Each row comes from the steps of one path. Every step used is in the known rows, and no mark comes twice. Write the path behind each row, first mark first.
In the rows, 128 means zero.
Known rows:
gusuf/gupag/rele: [120 166  86 207 146 148 137 187  94 176 143 116 194 176 115 117 137 157
 111 136 179 130 122 131]
putuv/novo/perefo: [115 163 108 161 149 140 176 112 112 101 140 126 144  94 166 117 185  95
 138 107 174 218 133 103]
gupag/solup: [132 160 106 186 142 142 148 112  59 142 113 110 188 111 156 120 144 137
 122 126 172 221  93  90]
gusuf/gupag/lisumev/novo: [113 125 137 130 136 124 163  96 103 180  96 102 165 168  87 131 135 133
 110 132 218 114 127 182]
lisumev/zaler/perefo/novo: [132 139 101 144  94 127 151 112 158 151 107 121 135  91 132 107 128 166
 163  86  82 179 124 156]
solup/gupag/gusuf: [141 140 108 183 203 131 151 157  51 147 181  98 167 156 164 143 138 129
  96 102 132 117  98 101]
lisumev/zaler: [137 139 130 163 128 140 142 147 169 149 132 112 175 107 149 125 129 137
  77  85 165 190 127 151]
novo/putuv/gupag: [173 172 153 111 170 134 149 138  83 113 134 104 176 106 174 107 162 143
 118 160 175 137 118 114]
putuv/novo/foti: [129 152  90 169 159 142 171 116 118 150  55 119 149 138 222 101 157  94
 103 105 122 170  92 104]
solup/gupag/lisumev/zaler/perefo: [135 154 147 105 143 119 139 127 120 124 206  95 144 138  99 132 113 168
  61 109 125 120 110 153]
perefo/novo: [107 136  94 175 129 139 163 111 114 171  63 121 136  81 155 116 155 133
 173 122 124 190 150 163]
rele/gupag/lisumev/zaler/perefo: [119 153 147 124 114 117 127 126 152 127 181 110 153 134 103 122 119 198
  82 120 110 129 122 178]
putuv/gupag: [146 157 142 149 157 136 150 148 107 147 130 110 171 124 170 108 140 140
 102 148 160 159 118 150]
zaler/lisumev/novo/putuv/gupag/solup: [198 154 139  88 136 121 167  82  42 119  78  90 177 132 133 101 138 155
 129 174 179 145  76  71]
gusuf/gupag/lisumev/zaler: [118 142 171 115 142 127 130 149 156 175 157 105 172 152  98 136 110 158
  73 111 165 122 105 171]
solup/gupag: [113 152 145 147 193 135 161 139  64 147 129 112 145 108 161 129 148 121
  89 122 169 136 145 116]
rele/gupag/lisumev/zaler/perefo/novo: [105 134 139 122 103 110 145 106 159 158 107 119 126 109 111 109 117 194
 146 124  62 129 130 188]
perefo/novo/putuv/gupag/lisumev/zaler: [167 137 177  77 145 115 148 122 160 148 120  90 160 118 128 115 117 154
 100 152 124 124  96 167]
zaler/perefo/novo/foti: [109 159  67 149 133 137 142 102 115 138  59 125 143 116 182 107 143 149
 152  93  34 153 102 113]
zaler/perefo: [126 172  82 168 116 142 139 123  91 114 173 115 152 108 132 120 158 164
 130 109 143 181 137 145]
zaler/perefo/novo/putuv: [146 169  93 122 123 131 154  92  78 107 106 116 136  66 143 111 177 162
 198 125 117 157 142 117]
foti/novo/putuv/gupag/lisumev/zaler: [185 126 154  59 146 111 142 132 153 139 146  80 155 138 119 118 117 153
  77 172 151 102 101 149]
lisumev/zaler/perefo/novo/foti: [123 148  89 134 122 131 138 113 163 144  62 124 152 120 179 105 120 155
 128  68  26 151  87 112]
putuv/novo/lisumev: [114 166 118 140 152 154 182 112 107 154 101 102 116 145 151 132 157 110
 117 150 178 182 139 126]

Which path is each row?
[ 94 173  96 119 125 149 153  98 104 143 102 109 109 124 109 138 142 166
 167 137  92 165 149 136] -> zaler/perefo/novo/lisumev
[139 125  85 146 103 136 173  87 103 147  70  99 138 126  98 126 150 139
 113 128 197 154 160 171] -> zaler/lisumev/novo
[100 145  82 161 153 142 149 110 123 162  22 125 152 112 199 114 146 124
 135 101  62 162 109 118] -> perefo/novo/foti
[158 166 159  95 169 128 143 122  81 118 168  85 169 131 128 126 152 150
  87 189 176 123 110 162] -> novo/putuv/gupag/lisumev
[110 144 139 118 134 145 154 124 179 171  78 106 134 122 127 139 115 144
 113 109 115 174 136 138] -> perefo/novo/lisumev/zaler
[136 150 146 122 139 145 172 130 174 160 106 101 132 145 148 129 125 118
  82 113 166 183 121 123] -> putuv/novo/lisumev/zaler
[130 135  74 136 130 139 158  89 114 140  30 104 153 152 148 123 141 129
  83 107 124 130 118 126] -> zaler/lisumev/novo/foti
[176 150 182  84 153 121 138 138 151 127 169  85 180 133 128 123 121 154
  55 149 164 126  92 159] -> novo/putuv/gupag/lisumev/zaler
[137 155 109 135 145 137 160 101  86 132  73 115 145  61 160 116 180 134
 182 134 145 167 150 123] -> perefo/novo/putuv
[192 151 150 115 153 121 169  88  52 125  79  98 203 129 167  95 141 133
 130 154 197 165  68  62] -> lisumev/novo/putuv/gupag/solup
[129 176 121 113 118 146 132 131 151 118 175 102 145 141 106 141 121 175
  87  98 125 165 126 123] -> novo/lisumev/zaler/perefo
[121 135 139 101 132 112 156 105 129 155 132 104 118 112 107 120 111 164
 126 114  75 122 116 162] -> solup/gupag/lisumev/zaler/perefo/novo
[210 146 119 117 146 112 141 143 119 123 175  96 175 146 158 106 120 177
 155 107  66 107  53 100] -> lisumev/zaler/perefo/novo/putuv/gupag/gusuf
[107 133 173 136 139 121 135 138 170 158 137 108 164 130 121 129 118 169
  55 131 143 132 132 189] -> rele/gupag/lisumev/zaler
[105 157 144 177 150 129 146 116  61 150  86 127 182 111 170 109 140 163
 128 143 145 182 108  92] -> rele/gupag/solup
[153 156 121  90 115 121 145  94 124 114 137  99 140  89 109 121 147 172
 153 126 108 139 120 148] -> gupag/lisumev/zaler/perefo/novo/putuv
[109 145  82 111 148 150 152 120 105 154  98  96 113 145 116 148 144 139
 122 171 153 147 162 118] -> foti/novo/lisumev
[139 147 125  91 135 117 136 113 165 148  89 106 151 154 159 102  98 167
 100 115  13 110  57 143] -> putuv/gupag/lisumev/zaler/perefo/novo/foti
[160 159 113 108 114 126 149 105 127 113 112 114 145  70 141 109 154 166
 174 101 106 156 127 114] -> lisumev/zaler/perefo/novo/putuv
[118 167 142 155 152 135 140 128  47 170 107 123 191 136 144 116 131 150
 146 123 169 171  79  71] -> gusuf/gupag/solup
[181 170 154  74 128 118 130 127 133  97 209  89 167 134 108 117 125 186
  83 137 130 119  89 148] -> novo/putuv/gupag/lisumev/zaler/perefo
[134 136 148 111 149 118 165  78  89 124  84 100 164 120 121 125 169 148
 111 160 209 109 153 155] -> rele/gupag/lisumev/novo/putuv
[196 164 102 139 122 125 146 162 138 128 143  99 182 146 131  86 122 183
 127 148 103 122  89 118] -> lisumev/zaler/perefo/novo/putuv/gupag/rele
[116 143 137 103 105 116 140 115 149 174 125 116 133 130  90 116 110 184
 163 107  81 119 106 171] -> gusuf/gupag/lisumev/zaler/perefo/novo
[ 88 159 111 133 146 154 161 106 114 166  68 108 118 119 127 144 145 139
 150 146 121 175 157 140] -> perefo/novo/lisumev
[149 154 152  63 152 111 154  97  97 117 136  97 126  93 115 120 139 165
 136 130 100  99 118 122] -> solup/gupag/lisumev/zaler/perefo/novo/putuv
